Each row was made from one walk, in order. Every step used is in the known rows, and no mark comes twice. Write each row's walk.
Known rows
piler, mimigu, niru: [-0.95 -0.41  0.36  3.43 -0.46 -0.64  2.03 -2.53 -1.27  0.28  4.09 -0.02
 -1.40 -0.38 -0.29 -0.11 -1.41  0.58 -2.68  2.15  1.33  2.74  0.71 -3.01]
mimigu, teba, figeg, nekun: [-0.62 -1.42  3.70 -0.01 -4.19  3.08  1.33 -0.62 -1.51  1.50  1.04 -0.64
  0.03 -1.55  0.72  0.10  0.35 -0.61  1.18  1.09  0.17  0.61  0.41  0.54]
piler, zoven, nekun, mimigu, teba, figeg: [-0.77 -1.13  0.05 -3.58 -4.43  0.56  2.52 -0.98 -0.92  0.38  0.01 -0.59
 -0.15 -1.00  1.12 -0.50  0.76  0.70  0.84  1.82  3.80 -1.17  0.28  2.29]
piler, zoven: [-0.55 -0.97  0.56 -2.15 -0.07  0.43  0.80 -1.98 -0.56  0.76 -1.70  0.30
 -0.72 -5.12 -0.65 -0.31 -0.52  1.24 -0.94  1.03  1.74  4.08 -0.52 -2.49]
teba, figeg, nekun, mimigu, niru: [-1.39 -1.69 -3.18  5.22  0.05  0.42  1.74 -1.58 -1.24  0.51  3.39 -1.18
  0.17 -4.95 -0.96 -0.28  0.09  1.23  0.01  1.71 -0.38  1.54  0.88 -0.77]
nekun, zoven, teba: [-1.95 -1.56 -0.28 -2.96  4.69 -0.25  0.99 -1.48  0.11  0.87  3.45 -0.93
 -1.11  1.30  0.65  0.42 -2.54  2.45  0.66  0.30  0.92  1.80  0.03 -2.01]
piler, zoven, teba, figeg, nekun, mimigu: [-0.74 -1.90 -3.99 -1.42  2.67  1.12  1.30  0.09 -0.64  0.55  0.69 -0.33
  0.09 -2.13 -0.33 -0.59 -0.35  0.05  1.66  0.31 -0.77  0.01  0.12 -0.23]
zoven, nekun: [-0.31 -1.45  3.78 -4.44 -1.15  0.32  1.63 -2.61 -1.66  1.08  1.35 -1.24
 -0.79 -0.33  0.80  0.17 -0.29  2.24  1.77  1.86  5.03  1.46  0.02 -1.55]
niru, lasas: [-0.33 -0.09  1.68 -2.24 -4.56 -2.02  1.51 -2.37 -0.49  1.92 -1.64  0.19
 -0.99 -0.47 -0.16  0.74 -1.62  3.06 -0.70  2.24  2.30  1.84  0.00 -1.61]
niru, zoven, piler, figeg, nekun: [-0.10 -1.01  3.73 -0.31  0.27  1.74  0.85 -2.01 -1.93  2.69  3.60 -0.30
  1.23 -4.61  0.13 -0.41 -1.58  1.60  0.35  1.17 -0.11  2.32 -0.39 -3.53]
piler, zoven, teba, figeg: [-1.01 -1.25  2.67 -4.03  3.64  0.74  1.85  1.08  0.02  1.66 -0.99 -0.07
 -0.87 -1.33  0.78 -0.14  0.12  1.28  0.03  0.12  2.45  0.22  0.28 -1.99]
zoven, teba, figeg, nekun: [-0.73 -1.81  3.38 -1.21  2.30  2.79  1.22  0.74 -1.01  1.92  1.12 -0.65
 -0.35 -0.41  0.45  0.08 -0.21  0.07  1.62  0.26 -0.05  0.31  0.43 -1.76]
nekun, zoven: [-1.48 -1.42 -3.06 -2.48 -0.58 -0.25  0.77 -1.30 -0.35  0.68  3.67 -0.44
  0.03 -1.67 -0.94  0.16 -0.27  2.14  0.67 -0.24  1.32  4.14 -0.30 -0.48]
teba, figeg, nekun: [-0.37 -1.67  2.23 -1.01 -1.18  2.66  1.13  0.69 -1.39  1.87  0.98 -0.39
  0.25 -2.64 -0.26 -0.03  1.18 -0.19  1.63 -0.11  0.29  1.60  0.28 -1.08]
niru, zoven, nekun, figeg: [-1.49 -0.81  4.33 -4.91 -0.19  0.24  0.26 -1.39 -1.05  1.33 -3.77 -1.45
  0.10 -0.28  0.22 -0.35 -0.78  2.45  2.43  1.16  5.41  0.45  0.31 -1.83]
figeg, nekun, zoven, piler, mimigu, niru: [-0.80 -0.92 -2.32  4.34  0.49  0.17  1.88 -1.56 -1.75  0.31  5.32 -0.74
  0.45  0.26 -0.70 -0.56 -1.66  0.87 -2.33  2.08 -1.13  3.56  0.07 -2.51]
niru, zoven, teba, figeg, nekun: [-0.47 -1.57  5.87 -0.88  2.81  3.05  0.83  0.95 -0.80  1.93 -0.65 -0.53
 -0.17  0.53  0.13 -0.18 -0.59  0.41  1.32  0.43 -0.19  0.24 -0.01 -1.85]
piler, mimigu, teba, figeg, nekun, zoven: [-0.84 -1.28 -2.73 -1.25 -2.73  2.50  1.11  0.44 -0.75  0.32  3.69  0.08
  0.30  4.00 -0.51 -0.61 -0.17 -1.05  0.74  0.64 -0.36  2.00 -0.03  1.52]
nekun, mimigu, piler, zoven, teba, figeg: [-1.30 -1.11 -0.49 -3.33  2.75 -0.18  2.43  1.97 -0.32  1.22  0.15 -0.64
 -0.59  1.03 -0.05 -0.35  0.16  0.56 -0.27 -0.42  1.79 -1.09  0.34 -1.72]
nekun, mimigu, niru: [-1.74 -1.29 -3.18  4.23 -0.27 -1.69  1.85 -3.44 -1.06  0.22  3.91 -1.05
 -0.48 -6.02 -0.55  0.12 -0.91  2.53 -0.87  1.79  0.79  2.30  0.75 -1.46]
mimigu, teba, figeg, nekun, zoven: [-1.29 -1.74 -2.09 -0.62 -2.85  2.60  0.82 -0.08 -0.66  0.68  3.08 -0.70
  0.64  0.62 -0.48 -0.28  0.28  0.27  1.41  0.70 -0.20  2.33 -0.05  1.60]
figeg, nekun, zoven: [-1.10 -1.92 -3.20 -0.46 -0.15  1.93  0.14 -0.96 -0.76  0.68  3.39 -0.62
  0.45 -0.64 -1.33 -0.14 -0.52  0.87  1.53  0.23 -0.81  4.29 -0.38 -0.49]
piler, mimigu: [-0.07 -0.07  0.90 -3.29 -1.60 -0.55  1.75 -1.27 -1.28  0.54  3.17  1.09
 -1.36  1.99  0.10  0.03 -1.04 -0.67 -1.22  0.05  1.83  2.07  0.08 -2.29]
teba, figeg, nekun, mimigu, piler: [-1.10 -1.09 -2.53 -0.25 -3.07  0.05  2.14  1.33 -1.87  1.13  3.18 -1.70
  0.34  1.42 -1.55 -0.04  0.62 -0.98  0.31 -1.02 -0.33 -0.03  0.33 -1.37]
nekun, zoven, piler: [-1.07 -1.35 -1.73 -2.86 -0.54 -1.57  1.61 -1.02 -1.37  1.49  4.00 -1.33
  1.75 -4.48  0.18  0.24 -0.52  3.50 -0.10 -0.46  0.41  4.03 -0.84 -1.32]
niru, zoven, piler: [-0.22 -0.59  6.77 -2.31 -0.54 -1.18  1.41 -1.43 -1.55  2.16 -0.19 -1.00
  1.45 -5.25  0.44  0.20 -1.11  3.71 -0.95  0.02  0.74  2.76 -1.19 -2.70]
zoven, piler, figeg, nekun, mimigu: [-0.56 -1.49 -4.82 -0.91 -0.21 -0.39  1.49 -2.35 -1.86  1.50  5.88 -0.44
  1.17 -5.98 -0.01 -0.31 -1.10  1.29  1.46  0.31 -0.50  1.08  0.06 -1.48]

Which walk is each row?
[-1.22 -0.51 -2.21 -3.16 -1.89 -1.34  2.57 -1.96 -1.81  1.87  7.27 -0.92
 -0.40  0.31 -0.30 -0.32 -0.84  0.99  0.20  0.71  4.25 -0.44  0.72 -3.19]	zoven, nekun, mimigu, piler, figeg
[-0.69 -0.90  3.57 -3.47 -4.57  0.47  2.37 -0.93 -0.94  0.70 -0.03 -0.72
  0.08  0.30  1.24 -0.31  0.49  1.39  1.22  1.53  3.83 -1.90  0.16  2.47]	niru, zoven, nekun, mimigu, teba, figeg
[-0.63 -0.55 -2.17  1.90 -3.18 -2.50  2.21 -3.63 -0.74  0.76 -0.22 -0.98
 -0.82  0.18 -0.45  0.03 -2.05  3.81 -0.78  4.49  2.80  0.62  0.54 -0.76]	zoven, nekun, mimigu, niru, lasas
[-0.72 -1.12 -3.45 -0.52 -1.32  0.96  1.58  1.12 -1.14  0.63 -0.67 -0.69
  0.18 -0.35 -1.95 -0.90  0.45 -0.94 -0.78  0.03 -0.07  1.53 -0.25 -1.63]	teba, figeg, nekun, mimigu, piler, zoven
[-0.67 -1.70 -4.00 -0.32 -0.89  0.27  0.89 -2.06 -1.43  0.57  2.84 -0.57
  0.20 -4.06 -0.54  0.07 -0.72  0.47  1.93  0.21 -1.00  1.69  0.01 -0.30]	figeg, nekun, mimigu
[-0.79 -1.69 -1.77 -1.27 -0.19  0.22  1.14 -0.76 -1.70  1.57  3.87 -1.44
  2.06 -3.63 -0.19  0.00 -0.77  2.44  0.51 -0.11 -1.32  4.17 -0.95 -1.33]	figeg, nekun, zoven, piler
[-1.16 -1.64 -4.18 -0.84  0.25  1.85  0.36 -1.56 -0.73  1.37  6.13 -0.04
  0.50 -1.45 -1.04 -0.44 -0.91  1.03  1.40  0.64  0.20  3.71 -0.01 -1.35]	piler, figeg, nekun, zoven
[-0.19 -0.98  2.83 -0.64 -4.00  3.03  1.59 -0.16 -1.64  1.03  1.71  0.10
 -0.31  1.83  0.71 -0.24  0.04 -1.83  0.45  1.19  0.04  0.22  0.43  0.41]	piler, mimigu, teba, figeg, nekun
[-0.03 -1.44  2.21 -4.38  0.11  1.09  1.31 -2.47 -1.28  0.60 -1.45 -0.79
 -0.79 -0.83  0.10 -0.55 -0.48  1.79  0.80  2.63  4.80  2.37 -0.47 -1.99]	piler, zoven, nekun
[-1.41 -1.40 -4.21 -0.24 -0.83  1.66  0.71 -0.66 -1.05  1.42  6.64 -0.64
  0.53  1.28 -1.69 -0.46 -0.93  0.26  0.64  0.33 -0.03  3.22  0.03 -2.09]	mimigu, piler, figeg, nekun, zoven
[-1.01 -0.94  7.09 -3.62  3.29  0.57  1.69  1.18 -0.02  1.97 -0.93 -0.27
 -0.67  0.37  0.87  0.07 -0.24  2.06  0.51 -0.16  2.53 -0.77  0.11 -1.81]	niru, zoven, teba, figeg
[-1.51 -1.11 -0.27 -5.26  0.11  0.44  0.46 -1.38 -1.04  0.93 -3.89 -1.29
 -0.10 -1.91  0.14 -0.61 -0.43  1.73  1.96  1.49  5.33  1.40  0.41 -2.00]	piler, zoven, nekun, figeg
[-1.31 -1.33 -0.61 -0.62  4.09  0.70  1.23 -0.75 -0.69  0.64  0.38 -1.35
 -1.19  2.27 -0.24 -0.31 -3.01 -0.03 -0.53  1.02 -0.91  0.41 -0.16 -3.37]	figeg, nekun, mimigu, piler, zoven, teba
[ 0.07 -1.01  7.77 -3.87 -0.39  0.92  1.07 -2.35 -1.28  1.09 -1.42 -0.98
 -0.50  1.11  0.20 -0.25 -0.87  2.68  1.30  2.12  4.87  1.19 -0.61 -1.63]	niru, zoven, nekun
[-0.87 -1.89 -2.95 -1.50  1.84  0.71  1.49 -0.03 -0.95  0.89  2.43 -0.65
  0.08 -1.68  0.16 -0.09 -0.27  0.34  2.32 -0.21 -0.62 -0.54  0.39 -0.17]	zoven, teba, figeg, nekun, mimigu
[-0.52  0.09  3.46 -2.08 -6.02 -0.79  2.45 -3.28 -1.93  0.58  3.50 -0.31
 -0.50  1.21  2.40  0.27 -2.46  0.10 -2.01  1.83  1.08  0.77 -0.09 -0.10]	zoven, piler, mimigu, teba
[-1.62 -1.94 -0.49 -1.33  4.95  1.54  0.47 -1.19 -0.23  0.89  3.31 -1.13
 -0.80  2.25  0.41  0.18 -2.83  1.43  1.30  0.73 -0.76  1.92 -0.08 -1.93]	figeg, nekun, zoven, teba
[-0.94 -0.75 -3.39 -1.04 -1.51 -0.71  1.59 -0.64 -1.01  0.36 -0.12 -0.71
 -0.46 -1.35 -1.77 -0.53 -0.63  0.06 -1.51  0.23  0.80  2.28 -0.40 -2.33]	nekun, mimigu, piler, zoven
[-1.07 -0.90 -1.54 -2.43 -3.02 -1.45  2.51 -0.84 -2.01  0.68  3.49 -2.25
 -0.35  2.79 -0.78  0.04 -0.42  0.61  0.41  0.13  2.74 -0.21  0.23 -1.71]	zoven, nekun, mimigu, piler
[-0.70 -0.63 -2.96  4.11 -3.25 -1.53  1.58 -3.18 -0.69  0.99 -0.09 -0.68
 -0.50 -1.14 -0.97  0.11 -2.28  2.78 -1.02  4.02 -0.11  1.39  0.48 -0.90]	figeg, nekun, mimigu, niru, lasas
[-0.52 -0.25  3.51 -3.57 -5.36 -0.12  3.04  0.08 -1.51  1.26  2.43 -0.07
  0.12  0.74  1.87  0.00  0.42 -0.04 -1.11  0.61  2.35 -0.59  0.30  0.69]	zoven, piler, mimigu, teba, figeg
[-0.85 -0.95  0.95  0.53 -1.68  1.92  1.24 -1.29 -2.04  2.40  5.53 -0.70
 -0.19 -0.75 -0.81 -0.08 -1.15 -0.60  0.18  0.82  0.42  1.65  0.51 -4.03]	mimigu, piler, figeg, nekun
[-0.76 -1.50  2.41 -0.52  2.04  3.05  1.37  1.79 -1.10  1.73 -0.17 -1.05
 -0.31  1.83 -0.49 -0.42 -0.32 -0.93  0.29  0.43 -0.53  0.35  0.14 -2.63]	mimigu, piler, zoven, teba, figeg, nekun
[ 0.17 -0.13  0.99 -3.57 -1.14 -1.51  2.36 -0.81 -1.98  1.11  3.73  0.41
  0.20  0.23  0.84 -0.02 -1.21  0.44 -1.79 -0.19  0.94  2.18 -0.45 -2.68]	zoven, piler, mimigu
[-1.06 -1.96 -3.22 -1.32 -0.19  2.30  0.65  0.96 -0.59  1.02  3.02 -0.38
  0.86 -0.13 -1.23 -0.33  0.95  0.54  1.78 -0.35 -0.15  3.22 -0.13  0.41]	teba, figeg, nekun, zoven
[-1.43 -0.83 -0.37 -0.83 -6.17 -1.14  1.80 -4.42 -1.14  0.08  2.92 -0.84
 -0.72 -3.03  1.49  0.54 -1.82  1.10  0.27  1.81  1.19  0.31  0.31  1.78]	nekun, mimigu, teba
[-0.90 -0.61  0.53 -0.96 -1.77  0.12  1.42 -0.60 -1.05  0.98 -0.89 -0.74
 -0.72 -0.97 -1.53 -0.34 -0.54  0.09 -2.16  0.57  1.36  3.20 -0.43 -3.51]	mimigu, piler, zoven
[-1.31 -0.97  0.32 -2.68 -5.43 -0.36  2.48 -0.90 -0.88  0.85  1.93 -0.47
 -0.11 -2.53  1.28  0.21  0.88  0.86  0.70  0.52  2.40 -0.99  0.65  2.23]	nekun, mimigu, teba, figeg
[-0.81 -0.45  0.57 -3.69 -5.06  0.08  2.79  0.54 -1.15  0.88  3.41 -0.08
  0.49  2.09  1.40 -0.26  0.38  0.19 -0.91  0.41  1.90  0.04  0.07  1.51]	nekun, zoven, piler, mimigu, teba, figeg
[-1.80 -0.86 -0.13 -4.52 -1.00  0.21  0.84 -0.51 -1.35  1.01 -3.37 -1.98
 -0.05  0.84 -0.47 -0.58 -0.49  1.00  1.19  1.11  5.11  0.77  0.49 -2.61]	mimigu, piler, zoven, nekun, figeg
[-1.49 -1.00 -0.55 -1.87  4.02 -0.62  1.61 -0.94 -0.44  0.61  0.44 -1.15
 -1.42  1.62 -0.04 -0.14 -2.83  0.83 -1.09  0.76  0.51  0.44 -0.09 -3.32]	nekun, mimigu, piler, zoven, teba
[-0.92 -0.30 -2.92  3.05 -3.39 -2.86  1.96 -3.40 -0.42  0.98  0.08 -0.51
 -0.77 -1.78 -0.80  0.32 -2.09  3.57 -1.49  3.58  1.26  1.26  0.52 -0.95]	nekun, mimigu, niru, lasas
[-1.05 -1.08  0.60 -2.39 -5.92 -0.54  2.05 -4.74 -1.51 -0.15  2.64 -1.43
 -0.84 -0.39  1.87  0.21 -1.83  1.41  1.21  2.87  3.08 -0.67  0.28  2.11]	zoven, nekun, mimigu, teba
[-1.80 -1.12  0.98 -5.35 -0.83 -0.25  0.74 -1.47 -1.32  1.33 -1.55 -1.71
 -0.14 -1.43  0.60  0.00 -0.23  2.07  2.69  0.87  5.54  0.62  0.85 -1.74]	zoven, nekun, figeg
[-0.25  0.04  5.96 -3.18 -4.93  0.23  2.66  0.29 -1.29  1.28  0.66  0.14
  0.31  1.68  1.67 -0.23 -0.04  0.34 -1.41  0.82  2.22 -0.75 -0.14  0.77]	niru, zoven, piler, mimigu, teba, figeg
[-1.17 -0.80  4.26 -2.61 -5.50  0.59  2.33 -0.70 -0.91  1.49  1.13 -0.48
 -0.48 -2.23  1.53  0.41  0.92  0.82  0.17  0.69  3.09 -0.16  0.61  1.08]	mimigu, teba, figeg
[-0.68 -1.79 -1.70 -1.96 -0.30  0.53  1.55  0.89 -1.59  1.79  3.56 -1.27
  2.40 -3.46 -0.08 -0.21  0.51  2.24  0.72 -0.59 -0.80  3.22 -0.68 -0.69]	teba, figeg, nekun, zoven, piler
[ 0.05 -0.70 -2.43 -3.30 -0.44  0.34  2.07  1.42 -1.62  0.92  4.43  0.32
  1.22  2.90 -0.14 -0.70 -0.07 -0.36 -0.67 -0.66 -0.34  2.20 -0.53 -0.93]	teba, figeg, nekun, zoven, piler, mimigu
[-0.56 -1.53 -2.70 -4.03 -0.82 -1.22  1.86 -2.77 -1.48  0.20  2.67 -1.03
 -0.35 -1.90  0.38 -0.06 -0.34  2.11  2.33  1.03  3.52  0.38  0.06 -0.02]	zoven, nekun, mimigu
[-0.96 -0.42  0.85  0.42  0.80 -1.82  2.02 -3.13 -1.39  2.29  5.64 -0.35
  1.25 -7.03  0.25 -0.47 -1.71  3.91 -1.30  1.45  1.93  1.38  0.01 -3.48]	nekun, mimigu, niru, zoven, piler, figeg
[-1.70 -1.51  0.50 -4.29  3.13  0.31  1.82  1.53  0.15  1.46  2.35 -0.55
 -0.34  0.85  0.53  0.10  0.29  1.79  1.05 -0.67  2.21  0.24  0.38 -0.77]	nekun, zoven, teba, figeg
[-0.37 -1.31  1.21 -0.54 -0.24  1.35  1.19 -2.18 -2.17  2.76  5.39 -0.45
  0.98 -5.55  0.40 -0.13 -1.22  1.26  0.66  0.84  0.04  2.46  0.05 -3.54]	zoven, piler, figeg, nekun
[-1.52 -0.86  7.64  1.82  5.24  0.00  1.02 -2.57 -0.12  1.17 -0.10 -1.16
 -1.54 -0.13  0.70  0.26 -3.51  3.15 -1.27  2.19  1.03  0.83  0.07 -3.55]	mimigu, niru, zoven, teba
[-0.74 -1.05 -3.47  0.16 -1.22  0.73  1.20 -0.43 -1.30  0.31 -0.28 -0.88
 -0.14 -0.81 -2.01 -0.75 -0.77 -0.77 -1.03  0.53 -0.59  2.50 -0.48 -2.34]	figeg, nekun, mimigu, piler, zoven
[-1.34 -1.43 -4.12  5.27  0.61 -0.56  1.92 -3.44 -1.80  1.16  6.36 -1.37
  0.84 -6.98 -0.29 -0.38 -1.35  2.32 -0.61  2.33 -0.64  1.90  0.69 -2.39]	zoven, piler, figeg, nekun, mimigu, niru
